Each row was made from one walk, in order. Every step used is in the known rows, and no mark comes twice. Write each row's walk.
Known rows:
kupanid fedan bupa: [ -8 -34 -30  23  18  48  85 -33  -5 -20 -18  -2 -24 -31  18  48  27  38
  -9 -43   6  19   7  -2 -28 -13  38 -39  63 -12  -9 -38  -1  22 -11  -9
   2   4  18  -4 -18  36   7 -23 -23  42 -42  24  63  22 -13  42 -18  25
  -7  -1  40 -17]
bupa fedan kupanid zukanob: [ 12   3 -55  17 -10  39  54 -47  41  17 -16  12   0  -2 -45  33 -19  -4
  -7  12  39  75  39   2 -26   2   6 -59  28  21 -26 -47 -24   8  13  12
  13  32  23  24 -21  32   0 -61  -2   1  23 -17 -34  10 -60  12 -26 -53
 -10 -76  -7  -1]
zukanob kupanid fedan: [ -3  16 -30  40  16  -2  43 -43  20  18  22 -37 -13  -3  12  25   7  -7
  18 -26  12  21 -21  -6 -15  15  47 -49  12  14   1 -16 -28   8 -11 -12
 -11  -1  35   1 -14  24   5 -46 -12  11 -40  38   0   1 -38  22  33 -36
   2 -41  30  -2]
pupiror ramig kupanid zukanob bupa: [ 35 -28  53 -35 -40  35 -26  -5   1  15  -7 -25   2 -43  29  21  46  30
   6  71  28  -7  41 -12   8 -36 -30  18  11   6  44  49   3 -20 -31 -23
  11  19  11 -59  20  26   6 -10 -11  16 -13 -30 -13  35  15  10  26  -1
  14  57  14  27]
pupiror ramig kupanid zukanob: [ 43 -37  18 -24 -25  44 -19 -10  -5  -6 -25  -1   0 -52  22  20  26  30
  -2  29  19   8  35   9 -14 -36 -28  20  37  -3  39  28   2   3 -37 -22
  18  19  29 -47  14  34   3  -9   8  -1 -11 -20  -2  58  12  -2   7   4
   8  43  15  21]
zukanob kupanid: [ 15  17 -20  22  12 -24  20 -11  18  12  10 -26   8   5   7  -4  -8 -47
  16 -26  -7  31 -29 -13  15  12  25 -20  15   6   9 -12 -20  14 -11  -3
 -24 -25  28   1  14  22  -5   8  -3  -8   3  29 -35  -8 -30 -24  20 -34
  -6 -18  -3   6]
kupanid zukanob bupa ramig pupiror: [-17  31  42 -18  11 -17 -50  35 -33  45  20  12  67  12 -37 -25 -27   2
 -48  40  21 -38   3   4 -19 -18 -59  63 -66 -15  19  11   1  -9  27  46
 -46  46  -5  -7   3 -36   8 -20  18 -14  18 -29 -37 -29  19 -43  14  20
 -13 -30 -20  15]
kupanid zukanob bupa ramig: [-17  11  65 -30  -9  -1 -60  30 -37  36   7  -4  57 -10 -36 -24 -19 -11
 -36  41  17 -26  24   9 -27 -23 -58  47 -32 -26  31   2   2   2  13  49
 -54  51 -15 -18  -6 -35 -13  -9  23  -5  13 -22 -26 -27  31 -36   9  13
 -17 -36 -18  11]
ramig kupanid zukanob: [ 14 -45  20 -47 -17  41 -13  20 -26   4 -16  13  23 -47  14  27  22  19
   7  35  11 -16  39   6 -33 -28 -37  27  23 -32  69  -4  17   2 -22  13
  12  17  24 -31   8  17 -18  -1   9  27 -12  -3  14  41  20   8 -12 -10
 -12  -9   9   3]
zukanob bupa ramig kupanid fedan: [-15 -10  73 -40 -29   0 -28  10  -9   5  26 -12 -11  21  25   5  40  31
   6  43  13 -68  21  32  -7   7 -25   3 -31 -11  36  46  11 -10  -5   8
  12  17 -39 -21   2 -21 -12 -21   8  25 -51  -4  46 -21  49  61  26   9
  -2  23  22  10]
bupa zukanob kupanid: [  5  -3   7  29  -5 -44 -30   8   6  23  15 -41  -7   9  -1 -10  -7 -46
  24 -12 -15  14 -39 -42  47   7   2 -17 -13  -5  -6   2  -3 -18  10 -28
  -5 -26  21 -20   6 -39   1  43  25 -19  25  51 -57 -22 -15  -7  35 -10
  -1  -7  11  -3]
pupiror ramig kupanid fedan bupa zukanob: [ 19 -72  15  11 -24  37  23 -28   2 -25 -20 -14 -65 -35  46  47  67  69
  17   5   1  -7  10 -21  25 -15  17 -15  47  -7  -6  33   8 -15 -32 -70
  69 -18   6 -63   5   6  17   1  -7  11 -40  10  43  40  17  62   9  40
   7  90  70 -10]
pupiror ramig: [ 47   8 -27  22  -9   7  -7 -36  20 -21  -3  -9 -13  -5  21   2  -3  -3
  -4  -9  -2  32  -3   5   7 -31   1  -7  55  25  -7  27 -15   6 -29 -33
  -7  -1  39 -19  10  62   2  15   5 -11   8   0 -33  31 -18  -1  11   7
  26  36 -11  22]
kupanid ramig: [-18  31 -22  -8  29  -6 -51  16 -16 -16  -4  18   8   8 -11 -38 -40 -39
  23 -24 -39 -12  -3  28 -28  -2  10  21  -6   4   0 -13  14   5  -6  14
 -24   0   2  47 -26 -13 -28  29  -4   3  -6  21  20   8  29 -31   2 -12
  17 -23 -35 -28]
zukanob bupa: [ 11  20  27 -14 -22  -2 -10  -3  16  20  23 -34   3  15  26   2  12 -22
   3  24  11   3   6  -2  17  -4 -13 -25   6   7  19  25  -8 -16  -2   4
 -24  12  12  -6   7  32  -2  13  -9  27   2   5 -36 -16  -3  27  13 -15
  22   2 -17  27]
fedan bupa zukanob: [ -1 -48   6  17   2  -2  13  23 -20 -11 -17  -4 -16 -22  15  10  11  -3
  -8 -40 -35  21 -20 -43  29  -7  -3  -3  49 -28 -14 -29  12   2   8 -26
   4 -27  -2 -16   6 -21  10  65   4   2  30  29  -4  -3   6   2 -34  53
 -12  35  16 -16]
kupanid zukanob bupa: [  1   7  36 -23 -17  27 -15  10  -9  50  10 -23  47 -26 -13  14   0 -10
 -18  44  34   9  25 -11 -22 -31 -40  11  -7  -5  35  -5   1  -7   6  24
 -45  43  25 -16  -9   8  -6 -14  -6  27   8  -3 -41   1  -5 -13  12 -16
   5 -37 -12  22]
bupa fedan: [  8  -9 -58  14 -14  46  52 -58  38  17  23   2 -35  14   8  28  -2 -13
   5 -12 -11  50  18  21  -1 -20  12 -70  52  24  -2 -16 -23  -1  -3 -10
  35   4  27  12  11  52  -2 -24   7   0  -9  -3   5   8 -38  56   8 -29
   7 -31  -6 -10]
ramig pupiror: [ 19  33 -63  15  29  -9  16 -11   6   4  27  18  16  30  13   1 -20  -5
 -19 -26  -5  -8 -35   5  -4  -7 -13  11  -5  15 -14   6   3   3   2  -4
   2  -6  51  20   8  46  20   3   1   3  13   5 -28   7 -24  -3   0   7
  15  -2 -17  17]
bupa fedan kupanid: [ 21  16 -69  22 -14  17  63 -54  65 -13   1   1 -29  28 -18  30  -8 -14
   9  -7  21  73  19   5   0  25  28 -83  38  33 -45 -20 -24  12   6  -3
  34   0  20  31 -11  49   0 -37   4  -1  17  -6 -27   4 -59  43 -24 -57
   3 -50 -16   2]

Write each row's walk:
[-30  11 -15  57  48 -19  62  -7 -15   0   2  13  -5   9  -1   2  -3  26
 -20 -60 -14 -15 -45  -9  -1  25  48   2 -26 -11 -28 -31 -14  19  15   7
 -10 -21 -10   6  -1 -22  32 -34  -9 -25 -27   0  41 -28 -18 -21  14  30
 -30  -1  42 -16] : zukanob kupanid fedan bupa ramig pupiror
[ 28 -41  34 -26 -51  71  12 -45  29  31   5 -20 -30 -34  27  37  49  37
   3  77  31  17  57  -5  17 -37 -19 -19  21  17  26  39 -14 -26 -22 -35
  45  25   2 -53  23  38  11 -39  -4   3 -28 -46   3  34  -2  52  32 -16
   9  42  25  15] : pupiror ramig kupanid zukanob bupa fedan
[  3  57  17  -3   7 -45 -29  38  -2  10  -3  12  65  28 -66 -21 -37   3
 -38  28  55 -23  -4   3 -19  27 -37  47 -78   4 -30  -4  -1   1  33  51
 -41  36  -8  20 -21 -30   6 -27   4 -11  48 -31 -72 -31  -7 -55 -20 -10
 -11 -51 -21  30] : fedan kupanid zukanob bupa ramig pupiror
[-18 -29  20   2  15 -15   8  28 -47 -44 -32  35  12 -14  -2 -22  -3  -1
 -29 -55 -49  -5 -18   6   0  -8  -1  29  44 -39   5 -33   4  42   3  31
 -28 -21 -43  -1  12 -20  -4  42  14 -20  22 -12  47 -15  30 -33 -46  60
 -30  24  -6 -14] : fedan bupa ramig
[-24  36 -20  34  34 -66 -64  37 -10  29  30 -12  -5  38 -22 -45 -46 -47
  24 -26 -33 -30 -56 -30  32  25  13  30 -83   9 -38  -1  15 -26  23 -26
  -2 -30   3  17  -6 -77   9  39   8 -38  15  46 -36 -31   4 -48  42   2
  11  -6  -6 -28] : bupa zukanob kupanid ramig pupiror
[-19 -68  53 -37   0  20   0  55 -75 -33 -49  52  30 -52  -3 -10  21  32
 -29 -11 -32 -31  21   5 -16 -19 -23  65  29 -65  45 -35  19  34  -1  42
  -1 -10 -49 -29  13 -39 -10  25  18  -7   1 -31  70   8  50 -33 -49  58
 -46  30  14 -15] : fedan bupa ramig kupanid zukanob
[ -7  70 -69  13  45 -48 -20  23  16 -33  -4  35  24  48 -44 -37 -58 -17
   8 -28   6 -13 -25  21 -25  47  21  23 -53  28 -58 -11  10   4  17  15
 -11  -6  11  81 -36 -15 -10   3 -15  -7  31  10 -24   2 -14 -52 -36 -26
  21 -28 -37   1] : fedan kupanid ramig pupiror
[-33 -21  22  26  24 -36 -14  43 -27  -1 -16  -4 -19 -18  -4 -28 -13 -29
  19 -48 -53   8 -38 -50  39  16  39  17  -9 -23 -24 -43  12   2  21 -20
 -10 -50 -36   7  -8 -79   5  62 -11 -26  21  34  20 -27  14 -49  -1  33
  -9  18  10 -35] : fedan bupa zukanob kupanid ramig
[-14  46  29 -10   3 -47 -39  27  -7  23  39   0  31  54   1 -34 -18 -10
 -35   4   1 -50 -32  20  20   5 -35  35 -60   6 -10  43  -4  -9  20  27
 -26   9 -22   5  16 -15  14   6  17 -14  13 -20 -28 -45  20  -7  16  28
   2  10 -22  22] : zukanob bupa ramig pupiror
[ -4 -22  36 -35 -15 -19 -49  30 -36 -33  -7  33   8   6  12 -25  11   7
   0  -2 -29 -54   4  40  -8   1 -31  36   6 -33  47  22  24  11 -18  18
  11  -8 -35 -14  31 -21 -25  30  40  -8 -10 -12  39  -1  54  14 -16  21
 -23  24 -14  -1] : bupa ramig kupanid
[  3   6   5  -4 -32  37  36 -47  49  44  43 -34 -32  24  18  25  13 -13
   1  35   6  39  27   0  28 -13   2 -72  16  30   0   9 -24 -20  10 -11
  22  16   4  -2  14  42  12 -18 -10  20 -11 -15 -12 -17 -26  78  28 -33
  18 -16 -11   5] : zukanob bupa fedan
[ 20  30  15 -11 -12  -9   0   9  21   7 -17 -19  44 -10 -40  11 -12 -11
 -13  41  66  29  31 -16 -22  18 -19  -1 -17   8  -9 -12  -6   0   8  32
 -41  31  19  11 -25   6  -8 -23 -13  25  44  -7 -73  -8 -26 -26 -28 -46
   3 -59 -21  36] : fedan kupanid zukanob bupa
[-22  65 -37   9   5 -13  19 -22  61  27  37  -2 -17  60 -27  -2 -28 -12
   8  24  24   9   2   8  17  38  24 -39 -66  51 -56  13 -17 -29  36   1
  21   9 -19  60 -19   3  18 -36 -28   2   9 -17 -17 -30 -28  22   9 -49
  28 -29 -30   1] : zukanob bupa fedan kupanid ramig pupiror
[ 26 -62   0   5 -14  55  62 -44   6 -42 -26  -4 -54 -45  61  47  63  70
  10   0   0   5  18   1   0 -19  33 -23  68   0  10  23   0   5 -42 -48
  51 -17   8 -47   6  52  16 -19 -25  21 -51   0  67  51   1  55  -1  28
   7  76  58   3] : pupiror ramig kupanid fedan bupa
[-25  64 -38  31  52 -53 -25  22  -6  16  26  12  16  27 -17 -43 -49 -44
  14 -34 -28 -20 -58  -2   0  25  37  28 -60  21 -15  -9  -3  -6  11   5
 -17 -32   7  42  -8 -32   7   7 -12 -27  -3  18  -7 -16 -12 -69  30 -17
  12 -22 -24 -15] : zukanob kupanid ramig pupiror
[-16  31 -68   9   5   8  22 -34  45 -13  -7  14 -31  29 -39  -2 -34 -24
  29 -12  -1  45  23  23 -15  28  36 -52  -1  35 -51 -32 -15   4  14   3
  23   9 -15  67 -26   0 -20 -28  -9  -7   7  -2   4  -2 -28  13 -20 -53
   9 -56 -31 -24] : bupa fedan kupanid ramig
[ 39 -32 -10  -2 -20  40  19 -49  19 -27  -3 -14 -56 -23  45  41  54  55
  24  21  19  -7  22  16 -15 -17  14 -25  46  20  15  44   4 -10 -49 -47
  50   5  34 -41   4  56   1 -31  -6  22 -57   7  34  54   1  65  24   1
  20  59  40  10] : pupiror ramig kupanid fedan
[-11  -8  79 -50 -33 -20 -50  35 -15  -5  14  -8  10  17  22 -21  19   2
   5  42 -11 -62   9  21  20   3 -35  26 -25 -18  46  52  17  -9  -3  18
  -2   0 -50 -19  30 -27 -16  21  17  11 -12 -18  16 -30  56  29   9  14
  -5  34 -11  16] : zukanob bupa ramig kupanid
[-17 -59  41 -28  -6  -1  10  41 -54 -53 -39  42   0 -25  21 -12  30  26
 -10 -27 -46 -28   2   8   6  -1  -9  35  41 -56  30 -11  17  33  -7  19
  11 -30 -57 -14  22 -25 -13  46  12  -8  -4 -24  79  -1  49  -5 -48  60
 -39  56  11 -10] : fedan bupa ramig kupanid
[ -5  50 -41   4  24 -41 -30  19  13 -45 -23  17  14  25 -41 -33 -44 -39
  24 -18   1  10   3  20 -29  42  25   4 -12  22 -37 -23  17   8   2  20
 -21  -4 -10  68 -42 -13 -32  19 -14   5  31  17 -18   3   0 -46 -44 -41
  17 -39 -47  -4] : fedan kupanid ramig
[-36  -4  -4  38  45 -48  -4  46 -28   8  -5   6 -10   7 -10 -27 -23 -18
   5 -52 -49  -9 -60 -52  46  19  36  32 -50 -13 -41 -35  13  -7  30 -19
  -4 -54 -23  16   0 -78  25  53 -14 -34  25  26  10 -26   5 -59   2  42
 -10  29  13 -40] : fedan bupa zukanob kupanid ramig pupiror
